Every row comes from one small tree of marks. The marks that hang from a mark follow it in brackets, in alphabetical order. Every link used is in the known rows. Which tree was each row made from?
Known rows:
kasap(zevo): [-2.34 -4.30 -0.78  0.86  0.89  1.80  2.19 -1.95 -2.10 -1.08  0.25  0.29
 -3.26  0.80  1.28  2.28  1.29  1.22]
zevo(kasap): [ 0.63 -5.20 -0.19  0.43  2.60  2.68  1.48 -2.55 -2.81 -2.53  2.10  2.85
 -1.80  0.24 -0.45  2.16 -0.06  0.66]
peku(muro zevo(korol)): [ 1.53 -0.79 -0.17 -0.60  1.43  2.31 -0.93 -2.92 -3.20 -1.63  4.99  3.12
 -2.78  0.73  3.50  2.07 -2.28  0.84]
lupok(korol peku(muro zevo(kasap))): [ 2.58 -0.94 -2.52 -4.15  3.82  0.48 -2.99 -1.43 -2.05 -3.61  3.48  3.38
 -1.17 -0.44  3.44  0.55 -3.34  0.16]
peku(lupok): [-0.60 -3.05  0.67  0.73  0.89  3.17  1.32 -2.74 -4.69 -3.27  1.36 -0.02
 -1.30  1.07  1.88  1.99  0.68  0.75]
peku(zevo): [-0.31 -2.07  0.25 -0.21  0.99  2.53 -0.79 -3.05 -3.78 -2.18  2.46  1.40
 -2.72  1.22  1.60  2.49  0.53  0.83]
peku(lupok muro): [ 0.16 -2.96  0.51  0.37  0.71  3.55  1.96 -1.82 -3.52 -3.14  2.65 -1.12
 -1.23  0.86  3.58  2.11 -1.18  1.73]
muro(peku(lupok zevo)): [ 1.84 -0.85 -0.26 -4.72 -0.47  5.40 -1.33 -3.97 -5.37 -3.17  2.93  1.76
 -1.05  0.68  3.75  2.35 -0.14  0.49]
zevo(korol peku(lupok muro)): [ 0.58 -2.57  0.10 -0.66  2.54  2.71 -1.32 -2.02 -3.94 -3.22  3.10  2.08
 -2.14  0.47  4.43  1.72 -3.46  1.19]
kasap(lupok zevo(korol)): [-1.78 -4.89 -0.52  2.07  2.55  2.02  2.18 -3.96 -2.50 -0.69  0.35  3.30
 -4.25  1.00  2.21  2.67  0.58 -0.10]
lupok(kasap(zevo(korol)) peku(muro)): [ 0.95 -1.61 -3.45 -3.40  3.18 -0.17  0.19 -3.04 -0.66 -0.93  2.43  3.60
 -1.91  0.43  4.04 -0.35 -2.53 -0.46]
peku(lupok(korol) muro zevo(kasap)): [ 4.11 -1.59 -1.33 -2.94  2.71  3.19 -1.14 -2.09 -4.11 -4.10  5.05  3.99
 -0.48 -0.24  3.84  2.84 -1.95 -0.88]
muro(peku(zevo(kasap korol))): [ 4.22 -1.57 -1.23 -5.06  2.27  4.33 -2.13 -4.67 -4.02 -2.12  4.87  7.06
 -1.72 -0.35  1.68  2.14 -1.97 -0.60]
peku(lupok muro zevo(kasap korol)): [ 3.68 -1.61 -1.41 -3.13  1.95  4.94 -1.05 -4.29 -3.63 -3.24  6.44  5.29
 -0.43  0.66  3.59  3.28 -2.55 -1.18]
kasap(lupok zevo(korol peku(muro))): [-1.92 -5.59 -0.69  0.66  3.26  2.25  0.45 -2.19 -1.17 -0.90  0.91  2.87
 -4.75  0.74  4.71  2.79 -2.82  1.34]
lupok(peku(muro)): [-1.27 -2.40 -0.57 -0.94  1.72  0.73  0.25 -1.20 -1.57 -2.65  1.18 -1.60
 -2.01  0.67  3.24  0.02 -2.49  2.51]
kasap(lupok(korol) zevo(peku(muro))): [-1.39 -5.55 -0.75  0.87  4.06  0.47  0.27 -0.15 -1.61 -1.85 -0.39  1.41
 -4.72 -0.14  4.83  2.44 -2.22  1.66]
muro(peku): [ 0.73 -2.95  0.63 -1.52  0.95  2.82  0.91 -2.19 -3.84 -2.07  1.10  0.65
 -2.41 -0.27  1.63  1.13 -0.68  2.28]
muro(peku(lupok(kasap korol))): [ 4.98 -0.97 -0.84 -3.81  3.06  1.37 -0.20 -2.85 -6.05 -3.32  2.08  4.20
 -0.34 -1.21  3.30  0.35 -0.77 -0.87]

Which tree is each row?
[ 0.32 -6.35 -0.07  0.68  5.31  2.64 -0.95 -3.80 -2.99 -2.53  1.53  6.58
 -3.37  0.37  1.33  2.64 -2.31 -0.21] => zevo(kasap(lupok) korol peku)
[ 1.50 -3.70 -1.99 -1.80  4.41 -1.03 -0.56 -0.25 -1.86 -1.50  1.57  3.64
 -3.08 -0.70  4.18  1.08 -2.53  0.48] => lupok(kasap(zevo(peku(muro))) korol)
[ 2.51 -2.30 -0.99 -1.61  2.90  3.06 -1.63 -4.38 -3.67 -2.29  4.70  6.71
 -1.98  0.52  0.76  2.70 -0.91 -1.11] => peku(zevo(kasap korol))
[-1.01 -3.03 -0.27  0.92  4.44 -1.17 -0.63 -1.91 -3.49 -3.24 -1.50  1.01
 -3.03  0.07  2.60 -0.13 -0.77  0.81] => kasap(lupok(korol peku))
[ 3.52  0.29 -0.44 -4.42  1.37  3.04 -2.55 -2.74 -6.40 -3.78  2.64  2.76
 -1.18 -0.50  4.12  1.55 -0.56 -0.11] => muro(peku(lupok(korol) zevo))
[ 1.03 -4.58 -0.41 -0.57  4.64  1.81 -1.85 -2.79 -3.16 -2.65  2.51  6.09
 -2.61 -0.03  0.47  1.73 -2.57  0.18] => zevo(kasap korol peku)
[-1.69 -3.53 -2.04 -0.56  3.48 -0.47  0.90 -0.92 -0.95 -2.04 -0.95  0.16
 -3.51  0.08  4.92  0.65 -1.75  1.20] => kasap(lupok(korol peku(muro)) zevo)
[ 1.09 -2.89 -2.05 -0.75  2.98  0.60  1.34 -4.01 -2.65 -0.36  2.27  5.56
 -2.61  0.46  1.58  1.40  0.26 -1.23] => lupok(kasap(zevo(korol)))
[ 2.52 -3.95 -0.74 -0.84  3.36  4.22 -0.05 -4.55 -2.21 -1.95  5.01  6.12
 -2.60  0.72  3.23  3.56 -2.61 -0.61] => peku(muro zevo(kasap(lupok) korol))
[ 2.22 -4.10 -0.99 -2.06  3.72  3.82 -1.23 -2.62 -3.16 -3.54  4.25  4.64
 -1.07  0.06  3.40  2.25 -4.10  0.14] => zevo(kasap korol peku(lupok muro))
[ 0.10 -3.12  0.30  0.46  3.32  1.06 -1.22 -1.29 -2.79 -2.09  2.77  2.43
 -3.44  0.07  3.24  1.11 -3.94  2.16] => zevo(korol peku(muro))
[ 2.99 -3.98 -0.79 -0.78  4.09  2.49 -0.21 -2.49 -2.67 -2.84  3.67  4.79
 -2.48 -0.19  3.38  3.17 -2.11 -0.26] => peku(muro zevo(kasap(lupok(korol))))
[ 3.83 -1.58 -2.39 -4.82  2.52  1.61  0.57 -2.88 -4.66 -2.36  1.30  4.16
 -0.91 -0.95  3.88  1.04  0.17 -1.31] => muro(peku(lupok(kasap(zevo) korol)))
[ 0.35 -1.39 -0.97 -0.73  3.50 -1.61 -0.78  0.02 -2.52 -3.20  0.88 -0.47
 -2.22 -0.60  3.48 -0.85 -2.86  2.05] => lupok(korol peku(muro))
[-0.25 -5.48 -1.24 -1.12  3.49  2.66  1.10 -2.65 -0.48 -3.04  1.25  1.54
 -1.58  0.59  2.99  1.41 -2.82  1.20] => zevo(kasap(lupok(peku(muro))))
[ 0.34  0.27 -1.43 -2.50  3.09 -1.04 -3.68 -1.91 -4.06 -3.33  1.01  1.91
 -2.22  0.32  2.83 -0.13 -0.93  0.25] => lupok(korol peku(zevo))
[-0.10 -1.40 -1.05 -1.83  2.72  2.01 -1.95 -4.01 -2.15 -2.22  2.85  2.78
 -2.96  1.17  5.19  1.17 -3.14  0.42] => kasap(lupok(peku(muro zevo(korol))))
[-0.33 -3.21 -1.38 -1.34  2.73  1.30 -0.71  0.21 -2.96 -2.97  0.91  0.69
 -2.64 -0.08  5.15  1.90 -2.05  1.06] => kasap(zevo(peku(lupok(korol) muro)))
[ 2.65 -3.92 -0.90 -1.81  4.38  2.01 -1.39 -0.52 -3.61 -4.41  2.83  3.27
 -1.05 -0.79  3.63  1.97 -3.49  0.52] => zevo(kasap peku(lupok(korol) muro))
